Each row comes from the steps of one path. Every step used is in the known rows, and no mark comes twice. Write the path behind each row, first mark first.
Known rows
R, W: [ -7  18 -22 -15  23   7 -26 -28   4   2   1 -27  31 -13 -25 -35 -14   3
  31   8  36  32  49]
M, D, W: [ 18  40 -37  14  17  24 -71 -25  28 -21 -28 -24  22 -36 -24 -27 -29  -2
  46  40  20   5  14]
D, W, T, M, R, K: [ 15  30  24  16   5  14 -32  -3 -22 -18  -6  -6  49 -45 -36  -8 -25  36
  25  20  38 -11  21]
W, T, K, D, M, R: [ 29  15 -39 -20   1  41 -38  -6  -1 -16 -25 -32  44 -47  -7 -34   8  26
  48 -24  -8   2  22]
M, D: [ 10  26 -49   4  15   6 -56 -28  17 -13 -25 -12  14 -34  -7 -38 -36   9
  44  16  17  10   1]
T, K, R: [  1  32 -39 -19   7  26 -21 -19  -6 -16 -29   5  49   4  10 -27   4   8
  13  11   1  15  34]
K, X: [  3  30 -50 -13  32  28 -41 -35  -7  -4 -17 -11  21 -11  -4 -35 -16  12
  44  -7   3  35  11]
M, R, W, T, K, X: [  6   0 -54 -11  -6   2 -50 -21 -25   4 -24  -4  44 -64 -22 -32  -5  50
  73 -38   0  14  44]
T, K: [ 17  15 -44 -23  22  18 -22 -29  15 -13 -10  -1  41 -17  19 -37   4  17
  27  32  -6  30  28]
W, T, M, R: [ -4   6 -18 -15 -19   3 -23  10 -10  13 -24   3  38 -56 -24 -18 -28  18
  26   0   6   4 -16]
T, W: [  2  33 -30  -9  12  23 -12 -24   8  -5 -21  10  37 -23   2 -21 -23  22
  39  38   3  16  22]
K, R: [-11  39 -29 -11   3  28 -26 -15  -3  -2 -29 -12  36  12 -10 -26 -19 -12
  11  -5  20  13  22]
T, K, D, M, R: [ 23  32 -51 -23  21  48 -27 -20   7 -29 -22 -21  36 -50   4 -40   4  13
  36  -1  -1  11  38]
M, R, K: [  6  35 -16  11  20   4 -29 -35   4  -9   6  -6  31 -43  -1 -40 -54  28
  39  -8  41  -2  47]
D, M: [  9  24 -15  -8  22  45 -19 -17  10  -6 -11 -43  29  -3  -9 -36 -12  -9
  17  32  27  20  29]
D, M, T, W: [  1  29  -9   9  23  28  -5 -21   1  -8 -28 -26  20 -30 -22 -25  -2  12
  27  63   8  -3  19]
K, D, M, R: [  8  40 -41 -16  18  48 -33 -16  10 -14 -19 -39  23 -46 -17 -40 -19  -6
  37 -17  17   8  28]
R, K, D, M, T: [ 18  42   8  11  71  26 -20 -43 -17 -45   7 -57   9  -4 -19 -42   8  17
  20   9  39   4  29]
T, M, D, W: [ 12  38 -19   6  22  22 -50  -9  -2 -36 -34  -4  20 -39 -31 -11 -14   0
  17  68  22  11 -12]
M, T, K: [  7  11 -38 -13  30  -2 -23 -34  18  -5 -11 -12  22 -30   4 -41  16  14
  24  38 -16  17  18]
W, T: [  8   7 -20 -10  -2  12 -37 -11  13  17 -11 -28  38  -6 -13 -31 -16  13
  41  -8   6  17   2]
W, T, M: [  4   5  -4 -20   5  10 -14   4 -18   3 -15  -7  37 -12 -20 -16  -1  16
  13  20   7  23 -21]
K, R, W, T: [-17  15  -7  -7 -15   7 -34  -3 -24  10 -24 -30  46  10 -44 -19 -10   8
  27 -32  38   8  38]

Which path is each row?
[ -1   4  -8   2 -18  21 -37   1  -3  16 -17 -50  40 -49 -48 -33 -26  13
  46 -16  44  -3  52]
D, M, R, W, T
[-13  14  -8   5 -11  -9 -41  10 -57 -23 -47  -4  33 -19 -59  -6 -10  18
  17  -3  43  -3  -6]
K, R, W, T, M, D
[ 35  13 -25 -26  22  48 -31 -11  -9 -27 -18 -41  47  -4  -2 -31  33  23
  38  -4  -5  19  14]
W, T, K, D, M
[ 14  38 -19   7  55  22 -32 -50 -29 -29   4 -11  26   3   1 -38 -23  40
  45  -8  32  26  33]
R, K, X
[ 22  21 -26  18  -6  19 -81 -11  22  -8 -33 -35  32 -34 -38 -19 -24  14
  60  18  15  -6  -2]
M, D, W, T
[ 15  29 -16  -5 -14  39 -45  -3  -2 -11 -36 -15  65   9 -18  -9  15  12
  28  11  -1  -1  31]
D, W, T, K, R
[ 19  61 -15   8  38  34 -49 -37   8 -37   1 -23  33 -42 -20 -29 -26  20
  46 -12  38   0  51]
M, R, K, D, W
[ 29  20 -37  -7  14  41 -58 -22  -6 -14 -27 -15  52 -14 -11 -18  21  37
  61  11 -18  21  18]
D, W, T, K, X
[ 27  13 -41 -32  18  21 -37 -20   0 -17 -12 -17  45  -9   6 -31  22  32
  47 -20 -21  27   3]
W, T, K, D
[-21  13   9 -14  -8   4 -11  14 -56  -5 -28 -11  46   7 -53  -4   4   8
  -1  -4  39  13  12]
K, R, W, T, M
[ -9   2 -26  -6 -22  -5 -45  -7   4  27 -11 -27  39 -56 -42 -33 -35  20
  55 -32  31   5  40]
M, R, W, T
[ -7  -2   6 -19   7  -5 -13   2 -33  -1  -8 -16  40 -15 -42 -14   2  18
  16  15  33  28   8]
R, W, T, M
[ 11   7 -22  -1   2  -5 -43   3 -21 -15 -34  -3  22 -37 -27 -19 -18  23
  29  22  11   7 -41]
W, T, M, D
[  6  26 -33  -5  23   3 -34 -13 -12 -29 -31   7  13 -39 -17 -23 -23  10
  17  44  17  15 -24]
T, M, D
[ 22  34 -17 -14  15  41 -58 -16  15  -9 -14 -47  41  -6 -32 -17   8   5
  50 -13   4  18   7]
K, D, W, T
[ -2  33 -31 -15  22  36 -31 -19  -7 -15 -12 -48  25 -49 -39 -38 -14  -2
  39 -22  41  14  57]
K, D, M, R, W
[ -7  26 -26   3  21   0 -13 -30   9   3 -26  -1  20 -37 -12 -24 -11  19
  36  47  -4   3   9]
M, T, W
[  1  27 -19  -1  20  31 -14 -15 -14 -20 -38 -30  29  -1 -12 -31  25  -3
  -1  35   5  -6  33]
D, M, T, K, R
[  7  15  10   8   5  -4 -17  -5 -33 -11  -2   5  41 -45 -20 -21 -34  44
  23  -3  35  -6   6]
W, T, M, R, K
[ -8  26 -30 -18  11  13 -18 -21 -21 -20 -22  -2  48   1 -13 -26  11  12
  15   7  24  19  65]
T, K, R, W
[ 24  -1 -30 -19   2  12 -31 -16   9   1 -12 -11  50 -13   8 -31   8  32
  40   7 -12  20  14]
W, T, K
[ 11  18   9 -10   4  30 -29   6  -7  -5 -19 -19  45 -14 -36  -3   6   6
  15  43  10  17 -10]
D, W, T, M
[ 25  43  -2  12  16  27 -59 -23   1 -23  -1 -35  45 -38 -32 -23 -25  34
  62 -34  30  -9  36]
M, R, K, D, W, T
[ 25   7 -13 -24  26  34 -28 -12 -22 -29 -11 -51  48  -6 -25 -30  37  26
  40  -6  19  24  46]
R, W, T, K, D, M
[ 13  26   1  -6  21   5 -22 -10 -39 -30  -2  -2  36 -42 -20 -22 -19  44
  30 -30  28   3  -3]
W, T, M, R, K, D
[ 17  20  -8  -2  -2  32 -52  -7  23   9 -13 -40  46  -8 -29 -17  -9   4
  43  16  11  12  16]
D, W, T
[ 14  35   6  21  18  24 -42 -13 -47 -26 -16   0  42 -46 -38  -7 -21  48
  42  -1  28  -4  12]
D, W, T, M, R, K, X
[ 23  30 -32  15 -18  24 -74  -3  -3 -30 -56 -11  50 -18 -26 -12   0  21
  44  14   1 -17  14]
M, D, W, T, K, R
[  1  33   2   1  26   1  -7 -19 -25 -25   3  15  32 -48  -8 -27 -39  31
  10  21  40   3  21]
T, M, R, K
[ 37  20 -54  14  10  27 -87 -24 -10 -32 -47 -11  37 -39 -19 -19   5  46
  76  12 -12   5   0]
M, D, W, T, K, X
